Every row comes from one small tree of marks. Brackets hold a mark, then the marks that hang from it, in alphabetical order. Every link used is in the known rows. Which tree was each row made from?
Known rows
{vobok pudu}: -9 15 5 23 -4 -20 -13 -30 -13 -25 26 -15 -21 -10 13 -30 -3 3 7 -5 16 -32
 -21 -13 14 11 -8 8 2 -13 14 -1 -46 41 17 -17 8 4 -15 14 8 -11 -26 -18
 10 16 -42 26 36 -16 10 15 10
{topeluz {doduf {mugeg regaf} pudu tofi} tano}: 0 -25 24 18 -10 19 -16 11 -5 -18 17 -21 -22 -13 21 40 -11 7 -9 -17 20
 -40 -14 -5 -2 -18 -21 5 0 25 16 3 -34 19 27 -27 21 -43 -56 -41 -22 -29
 0 -8 11 12 6 17 27 -36 11 8 -3
{topeluz {doduf {mugeg regaf} zono}}: 18 7 6 19 -7 12 -11 10 1 -18 23 -9 -30 -13 15 20 -6 12 20 -28 11 -21 -10
 -2 6 11 -11 8 -5 1 5 1 -43 6 37 -15 16 -27 -33 -12 8 -7 -5 -30 6 7 -18
 18 29 -8 7 23 -20
{fedo {zono {doduf mugeg pudu tofi {topeluz tano}}}}: -11 7 10 23 24 0 -34 -7 2 -17 24 16 -25 -23 13 7 -22 8 26 -41 -7 -14 -10
 -7 -15 -14 -9 -4 -12 17 18 5 -53 21 21 -32 39 -26 -35 -6 -6 -4 -21 -16
 11 36 -21 15 38 -21 4 1 6
{doduf {mugeg {regaf {lile fedo}}} pudu tofi zono}: 3 -2 10 -14 9 9 -11 3 21 -8 5 9 -5 -19 18 23 -29 20 29 -39 24 -13 -17
 -21 -11 -4 -35 -20 -7 9 -4 22 -35 -6 16 -36 64 -31 -44 12 -9 -2 -24 -5
 5 53 9 15 33 -24 26 48 25
{regaf {lile {fedo zono}}}: -3 25 -11 -7 3 -6 -51 -9 -12 -17 37 -12 -26 0 1 8 18 -22 30 -3 1 -10 -15
 -5 -13 -7 11 -23 9 20 3 12 -23 26 29 -19 20 -1 -21 28 -3 12 -40 -34 -13
 24 -59 24 41 13 23 22 -1
{lile regaf}: -17 14 -1 43 -11 -8 -19 -15 -11 -5 23 -23 -41 -10 16 2 17 5 7 -14 21 -34
 -9 -5 3 16 1 8 4 13 -2 5 -40 33 29 -17 5 1 -27 14 1 9 -36 -25 -8 15 -53
 21 42 -2 16 23 -13
{tano {veni {repa mugeg}}}: 5 22 -19 15 -15 6 -11 -18 -8 -16 15 -15 -23 -8 20 -16 8 6 4 -10 11 -9 -5
 4 -5 -7 11 23 -35 31 27 2 -70 9 20 -9 -20 1 9 7 10 -2 -15 -24 -4 11 -34
 23 16 21 11 24 8
{lile {fedo zono} regaf}: -10 18 -1 30 2 -9 -42 -1 -4 4 44 -2 -54 -18 16 26 22 -6 31 -16 3 -19 -14
 -11 -6 11 14 -6 -3 13 -3 5 -47 24 46 -35 13 -11 -35 11 -10 16 -48 -29
 -15 27 -61 21 47 4 19 7 -18
{fedo {zono {doduf mugeg}}}: -13 19 0 34 20 -3 -29 -16 -5 -21 34 8 -24 -20 7 -7 -7 2 27 -37 -16 -12
 -11 -5 -4 -10 9 -2 -7 12 17 -6 -59 21 31 -18 20 -14 -20 1 6 2 -27 -33
 14 17 -43 29 42 -3 6 6 -6
{pudu {doduf mugeg}}: 0 3 -7 3 -18 -5 -26 -13 -8 -9 23 -5 -23 8 9 -17 29 -14 15 -46 7 -8 -10
 -3 13 -4 -10 -6 -23 8 14 -5 -61 9 31 -10 -2 19 -22 36 4 3 -19 -28 1 21
 -40 9 27 -3 28 21 1
{doduf mugeg pudu tofi {topeluz tano} zono}: -9 -19 16 -1 7 -1 -27 2 23 -8 -7 12 -21 -15 14 25 -50 19 19 -48 25 -10
 -14 -22 -9 2 -51 -5 -25 14 1 32 -52 11 17 -45 72 -41 -54 6 -19 1 -4 11
 -1 56 16 -4 31 -46 16 29 28
{lile {fedo {zono doduf}}}: -14 24 -2 15 19 -5 -43 -3 -13 -5 40 13 -44 -17 13 5 4 -15 28 -20 -3 0
 -16 -13 -18 -2 13 -18 -9 13 10 -1 -54 22 50 -23 10 -7 -21 7 -1 10 -38
 -32 2 23 -54 22 42 4 18 1 -9
{repa {mugeg {regaf {lile fedo}}} {veni tano}}: -3 -5 -7 18 -27 6 3 -26 -8 0 26 -9 -36 -11 15 4 11 30 14 -19 -20 -28 8
 -20 -2 -20 -11 -26 32 27 29 24 -60 1 20 -7 -9 -9 5 -8 16 15 12 -19 -12
 7 -13 29 14 28 13 21 -3
{regaf {lile {fedo {zono {doduf topeluz}}}}}: -6 24 -12 -11 13 -4 -50 -5 -15 -17 38 -2 -37 -5 5 9 13 -17 33 -13 1 -3
 -13 -3 -19 -5 3 -25 8 16 2 13 -22 27 30 -22 24 -6 -22 31 -3 10 -37 -31
 -10 27 -54 16 40 13 20 17 1
{doduf mugeg tofi}: -12 2 7 23 -4 -4 -22 -15 -3 -21 21 -6 -6 -7 13 -10 -17 -1 8 -13 1 -18
 -18 -20 24 -24 -13 -7 -14 11 10 7 -42 8 19 -25 30 -15 -24 15 11 6 -6
 -12 8 34 -20 22 33 -9 27 31 15
{mugeg {regaf {lile {fedo {zono {doduf topeluz}}}}}}: -3 19 -10 -11 8 24 -12 1 -18 -12 34 -10 -35 -12 18 16 13 12 20 -22 12 -3
 -4 8 -10 0 -4 -18 8 14 10 12 -18 21 17 -10 15 -2 -27 14 3 -14 -19 -27 3
 24 -38 6 39 6 15 15 -5
{mugeg {regaf {lile {fedo {zono {doduf tofi topeluz}}}}}}: -4 20 -5 -11 10 23 -12 1 -16 -11 33 -6 -29 -13 19 17 9 11 21 -17 10 -5
 -5 4 -12 -3 -3 -22 5 14 12 16 -14 19 15 -14 18 -5 -28 11 3 -14 -18 -23
 3 31 -32 4 37 2 19 17 0
{repa {mugeg regaf}}: -15 8 2 24 -17 17 4 -19 -9 2 24 -24 -29 -11 14 -6 1 18 9 -31 4 -28 -4 -5
 13 -11 -11 -2 -12 23 50 11 -51 13 14 3 -16 3 -4 1 16 -7 -4 -22 10 8 -25
 24 32 6 20 24 -5
{veni repa}: -3 29 -18 30 0 -5 -4 -8 -22 -11 18 -19 -23 2 13 -23 14 -7 4 -2 11 -27
 -12 -18 -8 -1 20 23 -8 23 6 -1 -71 22 30 -5 10 -5 1 16 14 15 -20 -30 -4
 20 -63 17 35 -5 13 27 0
{doduf mugeg pudu topeluz}: -6 -7 -4 -4 -4 0 -17 -11 5 -1 9 0 -41 -13 15 -5 -20 8 6 -46 26 -12 -16
 -8 6 -16 -33 5 -12 37 4 13 -56 8 8 -29 44 -21 -33 26 4 7 -11 -1 3 35
 -13 -2 37 -16 2 28 10
{fedo {zono {doduf {mugeg regaf} pudu topeluz}}}: -7 14 -1 18 23 7 -20 -9 1 -11 28 11 -32 -26 14 3 -14 15 26 -48 -4 -10
 -10 0 -13 -9 -5 -1 -9 18 16 2 -57 18 18 -23 32 -20 -29 0 4 -7 -24 -21
 15 27 -27 13 40 -12 -1 4 -2
{repa mugeg}: -17 10 2 31 -16 -1 -20 -27 -10 0 22 -21 -29 -6 7 -16 -1 1 11 -26 -1 -29
 -9 -10 9 -12 -11 0 -12 25 44 10 -61 17 21 -1 -12 6 -2 9 13 8 -13 -22 3
 11 -36 30 33 8 21 28 -3
{veni {repa mugeg} {tano {topeluz {doduf zono}}}}: 14 20 -10 56 -7 -3 -4 1 -15 -1 11 15 -26 -2 12 0 -7 2 10 -17 -5 -45 -5
 -18 -25 -2 0 30 11 28 19 -6 -106 -19 36 -6 12 -24 8 -2 4 30 4 -27 -5 16
 -56 25 13 -4 21 8 1
{tano topeluz {veni {repa {mugeg {regaf lile}}}}}: 16 26 -30 15 -15 14 -21 -12 -5 -17 16 -9 -13 -15 23 -1 1 5 6 -9 12 -19
 -10 16 -13 -9 2 21 -30 36 37 0 -65 1 3 -12 -3 5 9 11 6 -7 -18 -23 -2 16
 -58 27 6 29 34 15 21
{mugeg {regaf {lile {fedo {zono {doduf tofi}}}}}}: -5 21 -5 -5 11 20 -10 -2 -16 -13 35 -9 -24 -13 19 15 11 9 20 -15 10 -10
 -8 2 -12 -3 2 -21 7 12 11 10 -16 20 18 -11 14 -3 -26 7 2 -13 -25 -27 5
 26 -34 13 37 5 23 19 1
{doduf {mugeg {regaf lile}} pudu tofi topeluz zono}: 8 -1 7 -23 9 11 -11 5 24 -7 2 13 -16 -19 18 22 -41 29 30 -49 28 -7 -11
 -15 -12 1 -48 -12 -15 10 -4 34 -29 -4 1 -40 77 -33 -47 21 -3 -2 -7 7 3
 63 19 -7 31 -29 15 44 28
{vobok {mugeg {regaf lile}} {pudu {doduf {topeluz tano}}}}: 10 -4 2 -19 -18 -2 -1 -13 -13 -23 33 -6 -8 2 -2 0 22 10 12 -29 4 -27 -9
 -8 -28 5 -34 1 -12 3 2 -9 -33 45 1 0 20 0 -25 32 -3 -40 -1 -17 23 29
 -25 -2 40 -11 19 4 33
{pudu {doduf {mugeg regaf} tofi {topeluz tano} zono}}: 5 -7 4 -11 -9 11 -20 6 4 -10 14 4 -20 2 15 14 4 10 25 -60 11 1 -2 -6 1
 12 -32 -11 -36 -8 17 18 -47 8 26 -20 26 1 -44 24 -8 -14 0 -13 -2 45 -8
 -17 20 -28 31 18 12
{doduf mugeg topeluz}: -9 -1 -9 5 -7 2 -19 -12 -6 -14 22 -5 -37 -7 14 -10 -12 8 10 -36 8 -6 -11
 -6 26 -14 -23 4 -14 21 6 11 -51 10 18 -23 32 -12 -25 32 14 9 2 -13 2 26
 -28 -2 37 -1 9 22 1

Write each row's tree
7 -1 -9 39 -17 -15 -17 -21 3 -13 7 5 -33 -14 17 -1 -12 9 9 -15 -3 -29 -5
 -18 -17 0 -12 -8 29 21 -2 14 -81 7 28 -23 23 -15 -11 -13 8 21 -6 -20
 -16 13 -31 34 9 2 9 11 4 : {repa {veni {tano {topeluz {doduf mugeg pudu zono}}}}}
-13 -26 13 -6 -2 20 -4 1 5 -6 7 -2 -23 -15 24 23 -30 25 -4 -40 27 -18
 -11 -10 5 -24 -44 -2 -16 30 16 24 -34 9 0 -35 54 -35 -51 -1 -12 -21 10
 13 12 49 19 -10 30 -38 12 20 24 : {doduf {mugeg regaf} pudu tofi {topeluz tano}}
-17 -5 -8 20 -16 18 -8 -11 -13 -21 14 -28 -23 -1 18 10 6 13 -8 -14 17
 -18 0 5 2 -6 2 19 -17 32 33 6 -59 29 26 -8 -16 -8 -15 -16 -11 -25 -3
 -21 -1 2 -28 19 20 -6 15 9 3 : {topeluz {tano {veni {repa {mugeg regaf}}}}}
9 4 -4 -21 -12 8 -21 -3 -7 -9 24 1 -17 4 16 0 21 -2 21 -46 7 -1 -7 -2 6
 -8 -25 -15 -28 4 13 13 -32 2 12 -16 20 10 -33 41 4 -5 -1 -14 1 44 -16
 -15 23 -8 30 22 14 : {pudu {doduf {mugeg {regaf lile}} tofi topeluz}}
37 21 -27 12 -15 22 -23 3 -6 -25 22 -5 -17 -16 25 14 4 1 3 -8 13 -17 -16
 21 -9 -8 3 30 -25 32 15 -10 -58 -5 11 -20 8 -16 -3 1 2 -12 -13 -27 1 10
 -52 23 2 26 24 11 12 : {tano {topeluz {doduf {mugeg {regaf lile}}}} {veni repa}}
15 6 -1 -21 -6 6 -22 3 7 -10 18 8 -16 4 12 6 9 5 35 -56 10 4 -4 -6 0 11
 -31 -18 -32 -10 9 16 -39 -1 18 -22 31 5 -37 39 0 -2 -5 -15 -4 49 -12
 -17 20 -15 33 28 15 : {pudu {doduf {mugeg {regaf lile}} tofi topeluz zono}}
-1 21 -13 28 -8 9 14 -10 -18 -1 24 -23 -24 -3 16 -12 14 13 7 -15 -1 -33
 -5 -17 0 -13 10 23 -14 27 32 2 -74 7 24 2 -4 -7 7 8 20 6 -5 -26 3 15
 -45 19 32 4 17 31 -1 : {veni {repa {mugeg regaf}}}
-22 -10 9 8 20 12 -24 -4 -10 -17 11 23 -33 -25 23 5 -28 18 1 -43 22 -4
 -11 -4 -12 -19 -38 -5 -20 20 11 7 -48 15 22 -31 30 -27 -35 -3 -12 -10
 -12 3 15 36 1 2 26 -19 11 15 21 : {zono {doduf mugeg pudu tofi {topeluz {tano veni}}}}
-7 -7 -5 -3 -10 15 -12 -8 0 0 2 -12 -43 -12 23 13 -12 19 -3 -34 35 -16
 -6 6 -20 -4 -24 16 -21 45 26 20 -56 24 7 -20 14 -18 -29 -2 -13 -19 -8
 -1 -2 26 -9 -6 24 -23 0 12 11 : {doduf pudu {topeluz {tano {veni {repa {mugeg regaf}}}}}}
9 5 8 -5 -8 -13 -11 -13 1 -21 23 10 -16 -6 16 -14 0 15 26 -39 10 -16 -15
 -13 14 17 -30 0 -23 -34 13 7 -47 19 15 -27 26 2 -33 30 4 -16 -11 -10 10
 42 -15 -3 29 -26 21 19 20 : {vobok {pudu {doduf {mugeg regaf} tofi topeluz zono}}}
38 30 -15 21 -5 3 -36 3 5 -18 5 8 -15 -22 28 15 -18 -6 8 -3 24 -19 -16 9
 -41 11 -1 28 -36 23 14 -1 -68 0 15 -30 18 -15 -11 -11 -8 -6 -28 -17 -5
 28 -41 24 -2 2 27 11 22 : {tano {topeluz {doduf pudu tofi zono}} {veni repa}}
6 15 1 0 -8 -24 -22 -19 -3 -17 20 3 -28 -1 12 -23 8 4 25 -36 17 -17 -14
 -11 1 29 -20 3 -19 -30 12 4 -54 32 22 -20 15 12 -25 32 2 -9 -25 -17 1
 32 -36 2 29 -23 16 15 12 : {vobok {pudu {doduf topeluz zono}}}
10 23 -21 3 -15 16 -5 -18 -9 -18 20 -19 -18 -8 21 -8 14 13 6 -12 12 -10
 -4 9 -4 -9 10 19 -27 32 26 5 -55 8 13 -7 -18 -1 4 9 8 -7 -13 -27 -4 13
 -33 22 16 24 13 28 9 : {tano {veni {repa {mugeg {regaf lile}}}}}
-21 -20 -3 9 -11 8 -24 -6 -8 -19 19 -13 -37 -2 10 5 -12 11 3 -37 11 -10
 -9 -5 27 -15 -28 6 -10 25 12 12 -51 23 24 -24 29 -20 -32 18 -1 -4 11
 -11 2 21 -25 -3 36 -12 11 14 2 : {doduf mugeg {topeluz tano}}
-8 -23 11 -8 -5 5 -28 -7 9 -15 2 3 -23 -15 22 15 -35 12 -3 -33 25 -9 -13
 -6 2 -25 -42 3 -27 35 13 23 -43 9 2 -43 46 -34 -46 3 -17 -12 0 13 3 46
 16 -3 21 -28 10 18 27 : {doduf mugeg pudu tofi {topeluz {tano veni}}}
-11 5 2 19 21 10 -22 -6 -1 -14 27 8 -34 -25 13 9 -14 17 23 -50 -2 -12
 -10 -1 -12 -9 -9 -2 -7 21 20 0 -56 22 21 -23 31 -25 -35 -7 -3 -13 -19
 -19 13 24 -27 12 41 -19 0 0 -3 : {fedo {zono {doduf {mugeg regaf} pudu {topeluz tano}}}}
-7 27 6 25 27 -6 -36 -12 -3 -12 24 15 -28 -29 13 -2 -21 1 28 -32 -3 -13
 -12 -5 -31 -2 0 -7 -13 13 16 8 -50 26 18 -27 34 -14 -27 -5 -1 2 -31 -17
 8 39 -29 15 38 -20 5 2 4 : {fedo {zono {doduf pudu tofi topeluz}}}
7 0 -10 41 -22 -5 -6 -20 -6 -15 15 -2 -33 -12 21 1 -1 14 2 -9 -11 -28 -1
 -13 -5 -6 -6 -9 30 21 4 9 -70 7 23 -17 11 -14 -8 -16 16 13 4 -21 -12 7
 -34 31 11 10 10 6 -2 : {repa {veni {tano {topeluz {doduf {mugeg regaf}}}}}}
6 0 13 -1 -12 -24 -22 -13 -2 -21 22 11 -4 0 -6 -8 -3 0 20 -29 2 -23 -14
 -25 -36 16 -37 3 -30 -13 -3 -6 -53 43 14 -12 31 -7 -24 29 -6 -24 -6 -11
 19 42 -18 3 35 -24 25 4 40 : {vobok mugeg {pudu {doduf tofi {topeluz tano} zono}}}
-1 2 4 -2 0 13 -16 -4 -1 -20 33 -6 -4 -12 15 12 -7 8 18 -18 -3 -13 -14
 -14 19 -29 -9 -18 -7 11 9 11 -23 0 13 -28 37 -21 -31 14 6 -6 -7 -14 10
 39 -16 17 35 0 27 27 12 : {doduf {mugeg {regaf {lile {fedo zono}}}} tofi}
17 18 -10 53 -5 -4 -3 2 -11 1 6 17 -25 -3 13 1 -10 4 8 -20 3 -50 -7 -18
 -31 -4 -4 28 13 33 18 -5 -107 -20 33 -8 16 -28 5 -3 -2 28 -1 -23 -5 19
 -51 24 13 -10 20 9 4 : {veni {repa mugeg} {tano {topeluz {doduf pudu zono}}}}
4 8 -11 46 -20 -15 -20 -24 -10 -16 14 -1 -34 -10 18 -7 -1 2 3 -1 -8 -31
 -2 -13 -18 1 -2 -7 31 20 2 10 -72 17 26 -16 8 -7 -4 -16 12 19 -4 -24
 -18 8 -42 31 9 8 10 4 -1 : {repa {veni {tano {topeluz doduf}}}}
5 16 -21 44 -7 9 12 -4 -21 -3 14 7 -19 4 13 -5 3 12 3 -14 0 -42 -3 -14
 -17 -14 1 22 21 37 24 -1 -91 -19 20 2 11 -14 11 13 6 21 7 -25 -2 21 -59
 20 15 3 27 12 9 : {veni {repa {mugeg {regaf lile}}} {tano topeluz}}
-26 4 12 19 25 3 -26 -5 -20 -8 9 16 -38 -19 24 2 -25 9 3 -33 28 -12 -10
 -7 -33 -4 -30 -9 -11 15 12 11 -43 30 25 -23 26 -18 -35 -6 -11 -9 -22 -2
 10 37 -13 1 31 -30 13 9 16 : {zono {doduf pudu tofi {topeluz tano}}}
2 18 -17 53 -6 8 16 -4 -20 3 12 9 -21 0 17 -7 1 14 1 -18 0 -43 -2 -16
 -15 -12 1 27 14 36 27 -4 -100 -18 23 -1 7 -13 12 6 9 19 8 -24 0 19 -57
 22 16 1 24 8 7 : {veni {repa {mugeg regaf}} {tano topeluz}}
5 5 2 -22 8 13 -16 13 12 -15 17 12 -19 -12 15 24 -29 26 38 -39 11 6 -5
 -15 7 3 -39 -17 -21 -5 -3 31 -23 -5 16 -37 62 -29 -39 28 4 0 6 -6 -1 56
 2 -11 32 -11 25 37 17 : {doduf {mugeg {regaf {lile fedo}}} tofi topeluz zono}
-5 25 -7 -5 15 -4 -53 -7 -16 -17 39 0 -25 -5 6 8 11 -18 31 -6 -2 -8 -14
 -7 -19 -9 6 -28 7 16 2 12 -22 23 31 -22 23 -7 -21 24 -6 11 -39 -31 -8
 30 -51 23 38 12 27 21 4 : {regaf {lile {fedo {zono {doduf tofi}}}}}
-11 16 -4 -10 14 0 -54 -3 -16 -20 37 -1 -29 -4 7 18 7 -14 29 -9 1 -6 -13
 -5 -20 -8 -3 -26 6 15 2 16 -18 29 31 -25 29 -11 -29 21 -13 6 -31 -26 -9
 30 -45 13 37 4 25 14 5 : {regaf {lile {fedo {zono {doduf tofi {topeluz tano}}}}}}
-10 -4 -2 44 -29 -13 -8 -39 -5 -4 17 -9 -36 -10 12 -16 0 21 7 -19 -23
 -34 5 -25 2 -17 -10 -14 21 26 30 20 -81 7 25 -7 -13 -7 11 -10 17 25 9
 -18 -13 3 -18 37 13 18 9 17 -2 : {repa mugeg {veni tano}}
